What can hang from each mark
bulav: denofip falaf gamav zumu
roze: falaf saban
zumu: bulav
gamav: bulav
batil: feza gamav
falaf: bulav roze
feza: batil
saban: roze

Each row was made from one small tree. Brackets hold a mark, then the marks that hang from it, in alphabetical order. Every link used is in the known rows. Write each row's tree.
In the rows, 128 means zero.
Known rows
{falaf roze}: [171 150 127 135 125 104 135 144 211 109 143  88 155 127  80 159 169 158
 160 113 131  72]
{feza {batil {gamav {bulav {falaf roze}}}}}: [118 132 125 146 137 141 127  88 193 122 115 145 150  79 116 111 158 174
 156 142 206  77]
{batil feza gamav}: [152 139 118 114 140 114 149 108 134 114 109 113 199 149 145 149 238 191
 222 142 132 118]
{gamav {bulav denofip falaf}}: [ 82 128 121 119  94 130 131 142 124 166 127 126 127  97 106 156 138 127
 135 106 114 113]
{batil feza}: [141 161 120 109 131  89 165 143 154 137 124  86 175 154 123 188 207 184
 213 121 112 118]
{roze {falaf {bulav gamav zumu}} saban}: [153 140 126 115 145 105 112 130  73 130  96 142  89 178 168 107  68 121
 103 149  90 164]
{zumu {bulav falaf}}: [101 152 169 120 145 116 132 141 155 142 148  86  98 108  88 141  86 122
 178 133 116  96]
{roze {falaf {bulav denofip zumu}} saban}: [124 167 130  98 169 114  93 149  65 112 132 142  93 206 169 146  61 124
  97 162 112 171]
{roze {falaf {bulav denofip gamav zumu}} saban}: [143 147 121 107 143 113 105 143  51 128 107 153  91 182 184 111  59 106
  84 149  95 189]
{zumu bulav}: [129 178 149 112 159 105 135 135 152 148 115  77 126 136  70 151 119 141
 195 122 106  71]
{zumu {bulav denofip falaf gamav}}: [106 140 153 122 114 123 137 151 115 156 135 107  98  87 119 110  76  91
 141 122 101 145]
{saban {roze {falaf {bulav zumu}}}}: [152 126 170 144 170 147 105 121 147 109 151  96 112 170 145 166  81 137
  96 142 147 116]
{saban {roze {falaf {bulav denofip gamav zumu}}}}: [157 115 154 145 144 154 111 129 112 117 140 116 109 154 166 143  73 111
  66 132 136 157]
{gamav {bulav denofip}}: [109 156  99 110 109 119 134 135 122 170  94 116 154 129  89 168 172 145
 153  96 106  86]
{roze {falaf {bulav denofip}}}: [152 185 133 105 126 118 101 155 114 101 109  96 133 165 161 164 107 155
 142 149 110 110]
{gamav {bulav denofip zumu}}: [ 69 117  97 126 116 139 130 133 118 161 112 131 136 129  91 150 157 106
 118 109 105 119]
{falaf bulav roze}: [207 130 134 151 121 142 142 132 183  61 150 103 156 131 111 129 167 156
 124 113 159  56]
{batil feza {gamav {bulav denofip}}}: [125 132 103 100 123 135 144  92  85 123 102 154 201 158 142 153 241 175
 180 125 142 129]
{batil {gamav {bulav denofip zumu}}}: [ 91 102  97 130 123 160 115  97 105 141  96 154 163 125 114 112 189 118
 137 127 122 119]
{falaf {bulav denofip gamav zumu} {roze saban}}: [180  94 113 148 133 148 140 134 101  81 160 169 112 145 149  79 113  88
  45 114 147 166]
{saban roze}: [164 144 151 143 161 119 133 132 186 167 142  71 143 131  94 182 141 166
 158 104 135  80]
{zumu {bulav denofip {falaf {roze saban}} gamav}}: [136 137 160 117 139 110 132 138 111 133 170 144  79 121 113 101  52  87
 101 119 137 165]
{zumu {bulav denofip}}: [113 188 142 103 155 111 126 149 131 145 129  87 126 142  86 157 109 123
 175 124 112  98]
{bulav denofip gamav zumu}: [103 107  95 144 101 125 137 160 131 165 110 112 128  97 131 115 141  85
 119 115  77 165]

Which tree is each row?
[172  80 114 167 100 165 145 137 140  64 154 138 135 111 142  86 144  85
  51 112 145 138] | {falaf {bulav denofip gamav zumu} roze}
[ 55  83 125 143 104 141 135 123 145 160 130 130 111  93  92 137 131 103
 121 117 111 118] | {gamav {bulav falaf zumu}}
[179 181 121  94 136  96 108 146  54 135  92 140 107 182 180 126  73 144
 114 140  95 159] | {roze {falaf {bulav denofip gamav}} saban}
[190 147 156 134 139 138 113 132 115 127 126 102 126 152 165 152  86 141
  92 121 135 128] | {saban {roze {falaf {bulav denofip gamav}}}}
[ 98 143 118 136 136 135 129  92 170 156  88 134 148  73 127 115 157 181
 183 143 177  80] | {feza {batil {gamav {bulav falaf}}}}
[173 193 138  92 161  90 103 138  89 123 104 120 110 198 154 152  79 174
 147 151 106 115] | {roze {falaf bulav} saban}
[128 135 100 119 117 143 118 101 110 148  81 140 180 124 113 126 203 154
 165 117 122  89] | {batil {gamav {bulav denofip}}}
[ 72  91 125 128 127 138 124 126 115 133 179 176  91 133 103 131 100  87
  60 116 149 169] | {gamav {bulav denofip {falaf {roze saban}} zumu}}
[123  99 124 131 104 156 114  99 135 108 137 159 157 104 119 113 170 135
 120 123 160 109] | {batil {gamav {bulav denofip {falaf roze}}}}
[161 200 131  84 162  97  98 151  68 120 116 129 108 204 169 159  71 159
 127 152 112 142] | {roze {falaf {bulav denofip}} saban}
[104  75 127 146 116 125 129 151 124 131 184 163  80 104 143  92  79  63
  53 124 125 216] | {bulav denofip {falaf {roze saban}} gamav zumu}
[137 123 108 109 124 129 154  79 107 126  90 144 203 154 126 147 248 188
 199 123 135 102] | {batil feza {gamav bulav}}
[191 171 128 100 137  88 115 133  75 137  80 128 108 176 166 120  81 156
 134 139  88 134] | {roze {falaf {bulav gamav}} saban}
[143 133 148 127 139  96 128 145 171 125 180 123 104 124 108 140 103 142
 135 126 140 124] | {bulav {falaf {roze saban}}}
[ 86 102 124 157 143 154 126  84 190 113 127 158 135  80 117  98 146 141
 126 149 206 103] | {feza {batil {gamav {bulav {falaf roze} zumu}}}}
[108 137 119 138 134 147 123  99 175 119 125 156 151  84 130 116 150 162
 137 142 210 100] | {feza {batil {gamav {bulav denofip {falaf roze}}}}}
[135  92 129 140 107 149 122  84 157 110 125 149 161 101 106 108 180 146
 140 122 154  83] | {batil {gamav {bulav {falaf roze}}}}
[ 84  69 127 164  89 127 142 149 159 162 130 111 102  60 131  96 116  81
 124 124  82 162] | {bulav falaf gamav zumu}
[ 98  64 128 162  89 142 134 156 161 116 178 135 102  72 137  97 104  61
  65 122 125 191] | {bulav denofip {falaf roze} gamav zumu}
[150 128 165 123 141 103 138 121 134 135 157 134  83 116  97  95  60 104
 124 118 130 138] | {zumu {bulav {falaf {roze saban}} gamav}}
[183 134 107 142  90 142 149 151 111 123 101 109 149 101 153 106 155 131
 127 104 105 107] | {falaf {bulav denofip gamav}}
[134 165 131 115 125 114 138 144 115 161 105  98 124 117  98 121 110 106
 160 110  93 119] | {zumu {bulav denofip gamav}}
[132 133 123 128 106 134 110 149  93 106 101 119 116 144 174 119  93 101
  93 148  92 159] | {roze {falaf {bulav denofip gamav zumu}}}
[129 141 140 117 139 105 120 160 144 124 195 134 102 130 127 150  93 128
 111 128 147 156] | {bulav denofip {falaf {roze saban}}}
[ 73  77 120 152  86 137 136 165 130 156 146 122  99  65 150 102 105  66
 100 126  89 195] | {bulav denofip falaf gamav zumu}
[142  94 106 156  99 160 147 146 107 114 117 123 132 104 155  92 139  92
  91 118 107 140] | {falaf {bulav denofip gamav zumu}}
[ 77  69 132 150 104 145 134 114 172 121 158 141 113 100  81 128 134  99
  89 112 143 116] | {gamav {bulav {falaf roze} zumu}}
[140 118 165 140 116 120 143 127 166 120 153 109 102  89  91  97  87  97
 131 117 129 115] | {zumu {bulav {falaf roze} gamav}}
[ 55 120 113 142 144 157 123 102 150 147 112 156 131  79 140 108 139 134
 140 155 183 128] | {feza {batil {gamav {bulav denofip falaf zumu}}}}
[101  91 108 121 131 145 151  74 104 118 104 156 186 154 128 132 237 151
 167 131 137 135] | {batil feza {gamav {bulav zumu}}}
[ 96  56 132 138 121 158 148  72 127  79 160 177 165 134 134 119 206 130
 124 139 176 157] | {batil feza {gamav {bulav {falaf roze} zumu}}}
[136 158 137 105 170 107  99 135  86 115 117 133  93 199 155 139  68 136
 116 161 108 146] | {roze {falaf {bulav zumu}} saban}
